Each row was made from one walk, in order. Every step used is in the known rows, and no mark comes twice. Write each row's walk.
(in the rows, 128 means zero)
Known rows:
pegi neruz nagov: [138 130 117 140 124 125 117 126 159 108 126 137 134  80 130 137 127 153
 131 130 119 141 135 176 134 229 129 133 115 121 142 138 127 118 134 129
 129 126 125 126 132 117 110 145 119 140 145 134 119  97 126 119 142 122
 156 128]
nagov dafon tavi fafoz dagi: [131 133 129 136 133 126 129 140 124 126 110 128 154 112  94 127 114 114
 114 188 138 124  88 127 113 135 105 110 123 124 175 123 111 128 135 112
 122 212 126 116  93 133 143 133 132 145 128 138 125 118 116 117 131 127
 120 134]
dagi dafon: [118 131 129 131 132 129 123 110 126 132 121 132 132 131 128 132 132  44
 139 114 132 135 132 123 151 129 172 130 131 130 152 128  95 119 126 124
 130 125 132 121  75 120  91 140 129 124 132 109 135 146 123 124 120 116
 117 131]
tavi fafoz dagi dafon nagov fupok: [119 132 122 142 126 122 122 122 146 126  78 127 120 123  50 132 100  81
 130 133 125 134 124 146 108 111 140 127 134 114 123 108 115 127 144  89
 125 180 133 100  60 127 130 137 133 117  96  87 131 150 111 125 121 152
 116 117]
dafon nagov neruz pegi: [129 128 114 135 114 133 133 118  98 151 115 129 128 141 114 132 125 128
 126 176 125 127 138 105 119 159 152 113 132 128 126 126 108 123 157 135
 105 111 137 128  95 127 135 117 137 109 103  93 129 156 101 136 121 136
 114 125]
tevo fupok pegi neruz nagov fafoz: [138 134 127 113 105 154 127 121 151 119 123 136 120  97 106 136 109 149
 145 164 143 127 136 137  91 191 109 129 149 107 139 110 136  69 136 170
 134 127 123 102 147 140  73 140 123 104 193 151 116 144 102 113 119 107
 161 130]
dagi dafon tavi fafoz: [121 132 131 127 141 129 122 104 129 131 102 129 133 126  94 129 122  49
 128 176 135 141 134 132 151 139 165 137 135 120 164 128  67 111 130 116
 129 206 127 114  52 124  90 135 128 128 128  82 122 148 115 114 117 118
 108 134]
nagov dafon: [131 129 125 131 128 125 129 145 121 131 129 130 151 116 130 127 130 108
 125 137 137 118  95 109 111 122 117 101 124 128 163 124 141 127 126 129
 121 132 129 129 125 130 132 136 134 141 132 169 136 116 122 129 132 123
 128 133]
fafoz dagi dafon nagov neruz pegi: [116 136 126 161 122 139 127 114 116 127 119 132 137 135 115 142 109  68
 133 111 122 141 114 134 136 153 157 125 131 143 143 131  90 139 157 109
 123 116 136 113  46 110 140 124 135 115 118  90 128 150 116 121 128 128
 114 127]
dagi dafon tavi: [120 133 135 132 141 132 123 105 120 132 125 132 141 135 129 130 130  53
 128 161 134 140 133 127 154 141 166 131 135 132 168 139  59 116 131 125
 129 181 129 124  57 122  91 130 127 130 128  87 122 147 122 116 121 106
 113 140]
fafoz dagi dafon: [116 138 134 157 132 139 123 118 128 115 125 131 137 132 119 138 110  69
 134  84 127 141 108 148 140 132 141 133 129 144 145 133 101 143 142 105
 133 124 130 113  62 112 132 130 130 120 129 108 129 138 128 119 132 123
 121 128]
tavi dafon nagov neruz tevo fupok: [125 127 117 119  96 132 132 115 114 150 100 130 133 162 118 123 127 150
 127 189 139 113 119 120 128 146 131 115 155 126 192 116 137 117 139 143
 110 141 131 128  86 135 125 129 128  77 103  52 114 148  95 125 110 147
 119 115]
dafon tavi: [131 132 136 129 140 132 129 120 118 126 133 130 144 130 132 127 123 138
 115 195 128 133 130 132 132 145 121 128 131 134 152 139  79 123 134 129
 125 210 125 129 101 129 129 113 124 135 122  97 111 129 122 115 128 114
 122 139]
pegi neruz tevo: [137 129 119 145  75 124 123 124 175 109 107 134 134 111 130 136 130 132
 138 130 116 135 127 147 132 242 141 129 138 122 138 139 126 119 119 127
 124 128 125 129 132 127 112 140 117  73 114 132 116  95 134 118 148 120
 155 129]
dafon nagov neruz: [130 127 118 134 124 132 133 117  87 147 121 127 129 148 118 129 126 126
 125 156 136 124 137 111 118 140 138 110 126 127 125 132 110 123 151 139
 105 115 140 128  96 133 115 121 132  98 109  92 131 160 104 138 127 139
 124 125]
tavi fafoz: [126 127 119 120 126 119 124 126 150 129  79 125 111 115  56 122 111 124
 125 159 132 128 128 140 121 124 124 141 127 103 117 104 141 118 128 109
 130 182 124 108 118 139 127 142 130 127 127 114 131 132 120 126 119 153
 122 116]
neruz nagov fupok pegi: [131 125 127 132 128 126 131 137 129 155 160 130 133  50 115 137 127 146
 137 145 120 137 146 170  72 140 119  98 119 123 131 117 126  88 144 133
 129 130 130 126 132 120 106 128 135 140  95 124 116 140 106 136 114 110
 141 130]
pegi neruz: [139 128 120 141 124 128 116 124 157  96 112 134 135 124 132 133 126 134
 128 110 120 130 130 139 136 219 129 126 114 120 142 136 131 118 126 134
 126 131 128 127 133 124 104 148 112 129 129 130 120 101 137 120 156 128
 158 128]
neruz nagov fupok: [129 126 124 132 127 118 130 138 131 155 149 132 134  53 122 132 128 148
 137 151 122 136 148 168  81 144 124 103 135 132 127 126 126 126 139 125
 129 126 127 130 126 115 140 127 142 152  86 124 119 139 108 131 110 114
 126 135]
dagi dafon nagov fafoz: [121 132 129 135 127 120 125 112 108 132 109 131 109 136 114 133 130  43
 138 126 140 134 151 105 160 101 182 131 134 115 142 130  84 115 141 148
 110 134 138 119  54 135  90 136 132 111 122  90 137 170 105 134 118 122
 112 129]
tevo fupok pegi neruz: [135 133 128 113 108 161 128 116 159 114 126 137 132 134 116 134 109 145
 143 154 135 126 126 132  85 178 111 122 150 116 138 112 136  69 131 154
 134 121 125 104 148 136  68 132 117  96 187 147 121 138 108 113 124 112
 160 130]
dagi dafon nagov neruz tevo fupok: [118 134 121 132  98 139 129 100 113 152 111 133 131 142 116 133 127  48
 146 159 141 135 138 113 132 152 178 120 160 132 149 130  83 118 141 135
 114 108 134 117  55 126  84 131 137  69 127  91 135 175  98 123 109 116
 113 131]
tevo fupok pegi neruz nagov: [133 133 125 112 107 161 128 115 160 117 132 138 131 112 115 136 109 152
 145 162 137 131 128 149  85 184 111 126 149 117 136 112 134  70 136 154
 136 118 123 104 147 133  74 132 121 102 195 147 119 134 105 112 119 109
 162 132]
nagov neruz tevo: [128 128 121 137  79 124 136 122 103 169 113 128 142  93 114 131 134 111
 130 164 142 122 126 117 115 246 127 112 143 128 145 127 130 129 121 144
 120 111 128 129 122 130 116 139 140  64  99 125 111 154 119 125 125 114
 126 129]
nagov neruz pegi fupok: [129 129 119 139 113 123 128 124 102 148 108 131 147 100 117 136 126 118
 127 196 128 122 127 104 137 246 133 112 167 128 152 122 130 126 136 148
 123 110 130 128 123 115 124 134 140 142 108 126 108 138 126 128 119 122
 128 130]

Which walk is each row?
[118 135 120 144 127 124 121 116 146 119  79 127 114 128  51 130  98  86
 129 133 129 138 117 151 129 111 140 143 129 112 124 109 113 127 144  90
 128 177 129  98  62 129 131 136 130 113 126  88 134 143 113 123 119 153
 116 114]
tavi fafoz dagi dafon nagov
[138 125 130 140  93 141 122 122 159 117 134 126 131 112 118 143 124 125
 135 118 113 132 125 143 112 201 127 118  98 109 142 117 125  39 127 144
 129 133 131 119 146 135  48 139 108  70 140 131 116 109 127 131 145 111
 176 123]
fupok pegi neruz tevo
[141 128 128 138 131 141 120 127 144 116 150 128 146  89 121 143 122 136
 126 144 120 135 118 160 110 195 113 112  80 112 165 119 114  37 140 148
 130 161 131 117 136 130  51 139 110 124 160 134 112 105 119 127 142 106
 174 129]
fupok pegi neruz nagov dafon tavi
[131 130 123 127  72 143 137 117 112 168 117 131 141  97 107 134 122 116
 140 181 148 120 123 116  94 249 117 110 157 124 147 120 132 102 123 156
 122 107 126 120 130 132  94 135 140  49 130 132 109 164 107 121 119 107
 137 131]
nagov neruz tevo fupok pegi
[133 132 130 131 134 128 130 141 116 131 132 129 162 119 133 126 126 114
 114 184 137 122  96 114 116 132 111 101 125 132 181 135 105 125 127 131
 119 187 126 129 107 131 133 129 132 146 128 147 125 115 119 122 131 113
 125 141]
nagov dafon tavi
[116 141 137 158 137 140 125 117 123 116 128 134 144 132 122 136 108  75
 128 117 126 142 108 148 143 142 139 133 131 147 157 139  75 139 145 103
 131 164 131 114  50 112 132 123 128 124 128  93 119 138 126 113 133 117
 116 133]
fafoz dagi dafon tavi
[125 135 142 153 126 111 125 135 104 121 103 132 103  90 103 134 114  73
 130  98 146 125 139 107 158 153 135 143 127 109 143 125 113 137 135 162
 122 150 134 110  75 144 134 151 137 130 122 126 120 161 121 125 133 123
 120 132]
nagov fafoz dagi dafon
[138 133 117 134  66 135 123 122 184 107 102 140 135 117 126 135 123 138
 144 150 123 134 127 144 116 249 134 130 163 124 137 134 130 120 121 133
 127 121 121 121 134 129 112 138 121  65 139 142 115 106 124 109 137 114
 156 133]
pegi neruz tevo fupok
[140 129 114 143 122 125 116 133 156 109 128 137 145  73 131 136 128 142
 130 135 126 137 120 168 128 226 123 120 110 123 159 138 133 118 134 131
 125 129 127 126 130 117 113 150 120 147 147 152 123  90 124 120 143 121
 155 130]
pegi neruz nagov dafon
[123 124 116 126 120 126 128 117 108 147 102 127 136 160 121 126 130 145
 120 179 128 112 122 114 140 145 137 115 130 126 194 115 137 112 145 136
 113 145 134 133  84 127 135 129 126 117  90  47 116 139 103 132 119 154
 112 115]
tavi dafon nagov neruz pegi
[125 125 118 125 126 126 125 119  99 147 106 127 133 164 121 123 130 145
 119 166 137 112 121 118 141 131 129 113 124 123 195 118 137 115 140 139
 111 149 135 132  84 131 121 132 124 108  93  45 117 143 105 133 124 155
 120 112]
tavi dafon nagov neruz
[125 126 124 140 127 133 122 109 127 129 124 131 133 147 121 137 129  43
 142 112 120 134 144 118 115 119 181 101 122 122 148 129  83  83 142 131
 113 127 140 120  61 124  58 134 123 101  87  82 133 159 107 136 129 118
 134 130]
dagi dafon nagov fupok pegi neruz
[130 130 119 127  72 136 138 118 112 168 110 133 141  99 111 131 125 118
 138 183 151 123 127 116  99 252 122 114 171 130 145 126 133 130 123 151
 121 105 123 123 125 132 118 136 141  57 122 133 111 162 110 116 115 110
 125 131]
nagov neruz tevo fupok
[124 137 126 121  48 138 137 124 167 145 112 136 128 116 117 130 122 136
 151 186 134 131 126 133  99 170 135 135 199 129 120 127 127 131 124 128
 129 113 115 120 131 134 137 115 141  39 142 144 122 135 109 113 102 109
 126 135]
neruz tevo fupok
[128 130 113 138 113 126 130 119  99 144 112 128 132 145 118 134 125 130
 127 193 122 126 136 106 133 155 148 113 157 128 127 129 110 122 158 138
 106 111 138 128  97 124 124 114 136 114 105  93 128 148 106 138 114 133
 124 129]
dafon nagov neruz pegi fupok
[128 136 130 121  47 147 137 123 166 144 122 133 126 114 113 136 120 132
 153 181 130 131 124 133  90 163 132 128 182 123 125 116 126  90 126 137
 129 117 121 114 140 139 104 117 135  28 151 143 119 136 106 118 102 103
 140 135]
neruz tevo fupok pegi
[128 127 117 134 117 129 133 121 102 161 112 129 142  97 113 134 128 117
 125 171 131 122 128 101 119 250 136 113 129 129 151 118 128 127 136 146
 122 109 130 129 121 119 141 138 139 138 108 123 111 149 121 126 129 123
 114 127]
nagov neruz pegi
[127 133 133 134 139 130 126 122 133 122 101 128 135 121  78 126 103 136
 111 200 129 137 119 152 125 147 111 139 130 123 143 126  83 126 141 104
 129 245 124 110  79 131 144 119 126 132 124  84 110 130 118 113 127 134
 119 131]
dafon tavi fafoz dagi
[132 123 125 134 123 130 130 129 117 139 138 126 129 152 117 134 123 127
 132 134 114 123 149 114  73  72 140  84 121 121 116 120 108  84 151 132
 105 132 142 126 104 136  94 114 127  98  64  88 132 155 102 148 127 131
 137 128]
dafon nagov fupok pegi
[138 128 126 137 126 142 118 122 148 117 148 127 131  88 119 142 122 141
 133 119 117 136 130 163 114 193 119 121  80 107 143 116 127  39 138 147
 133 133 131 116 147 128  48 143 108 117 159 132 117 108 122 133 141 113
 177 124]
fupok pegi neruz nagov
[138 126 129 134 126 143 120 122 146 107 137 127 133 122 121 142 122 126
 129 104 116 128 126 139 116 183 120 116  83 109 145 115 128  38 130 146
 129 135 133 117 146 133  44 145 106 107 149 128 117 113 130 132 152 118
 175 123]
fupok pegi neruz
[116 135 130 163 129 136 124 119 122 121 127 131 139 143 118 138 108  70
 134  91 121 139 119 136 119 108 149 115 133 143 136 131  90 140 151 103
 122 125 136 115  47 116 131 120 132 112  93  88 130 151 116 123 130 127
 118 129]
fafoz dagi dafon nagov fupok
[127 138 124 137 131 126 128 139 130 143 134 133 144  50 101 131 116 145
 124 193 135 141 106 182 113 147 109 123 123 127 161 128 110 129 149 112
 129 181 123 117 100 121 152 127 139 158 150 139 123 115 104 119 110 119
 123 135]
neruz nagov dafon tavi fafoz dagi
[123 135 132 148 127 115 126 134 115 140 131 135 107  37 105 137 119 117
 135 136 141 142 145 163 147 160 129 147 127 116 138 128 112 136 147 147
 129 139 129 116  92 127 142 140 144 149 146 131 122 148 106 123 112 115
 121 133]
neruz nagov fafoz dagi dafon
[118 133 125 142 129 127 119 118 149 121  76 128 118 117  51 128  99  84
 129 129 131 134 114 152 131 128 134 145 128 112 129 108 122 128 136  92
 133 179 128  98  73 126 131 143 131 123 130 100 130 139 120 120 121 150
 117 115]
tavi fafoz dagi dafon
[125 135 145 151 130 112 127 133 103 122 103 132 106  90 104 136 113  76
 124 120 148 126 140 109 160 161 132 142 128 111 150 129  96 135 134 161
 119 178 133 111  68 143 136 147 135 133 120 114 113 160 118 121 133 116
 119 137]
nagov fafoz dagi dafon tavi
[140 126 117 142 123 123 119 133 159 114 127 138 141  73 126 135 128 147
 134 126 116 136 144 169 104 229 128 108 121 122 142 136 129 118 132 129
 126 129 127 129 130 117 113 145 122 144 101 128 113 107 124 122 142 119
 157 131]
pegi neruz nagov fupok
[128 133 122 129 132 122 127 136 130 148 135 134 142  52 103 129 124 144
 122 208 136 138 115 173 114 145 115 122 126 123 161 126 112 122 144 119
 129 181 124 122 109 123 143 130 140 159 150 140 124 116 103 122 107 117
 122 134]
neruz nagov dafon tavi fafoz
[127 131 130 147 119 117 131 132 101 121 110 129 101 136 108 132 114 127
 125 129 133 126 142 110 139  90 136 131 128 114 113 131 107 134 156 148
 104 142 139 117  83 145 144 123 133 107 114 101 134 157 102 138 127 138
 121 129]
dafon nagov fafoz dagi
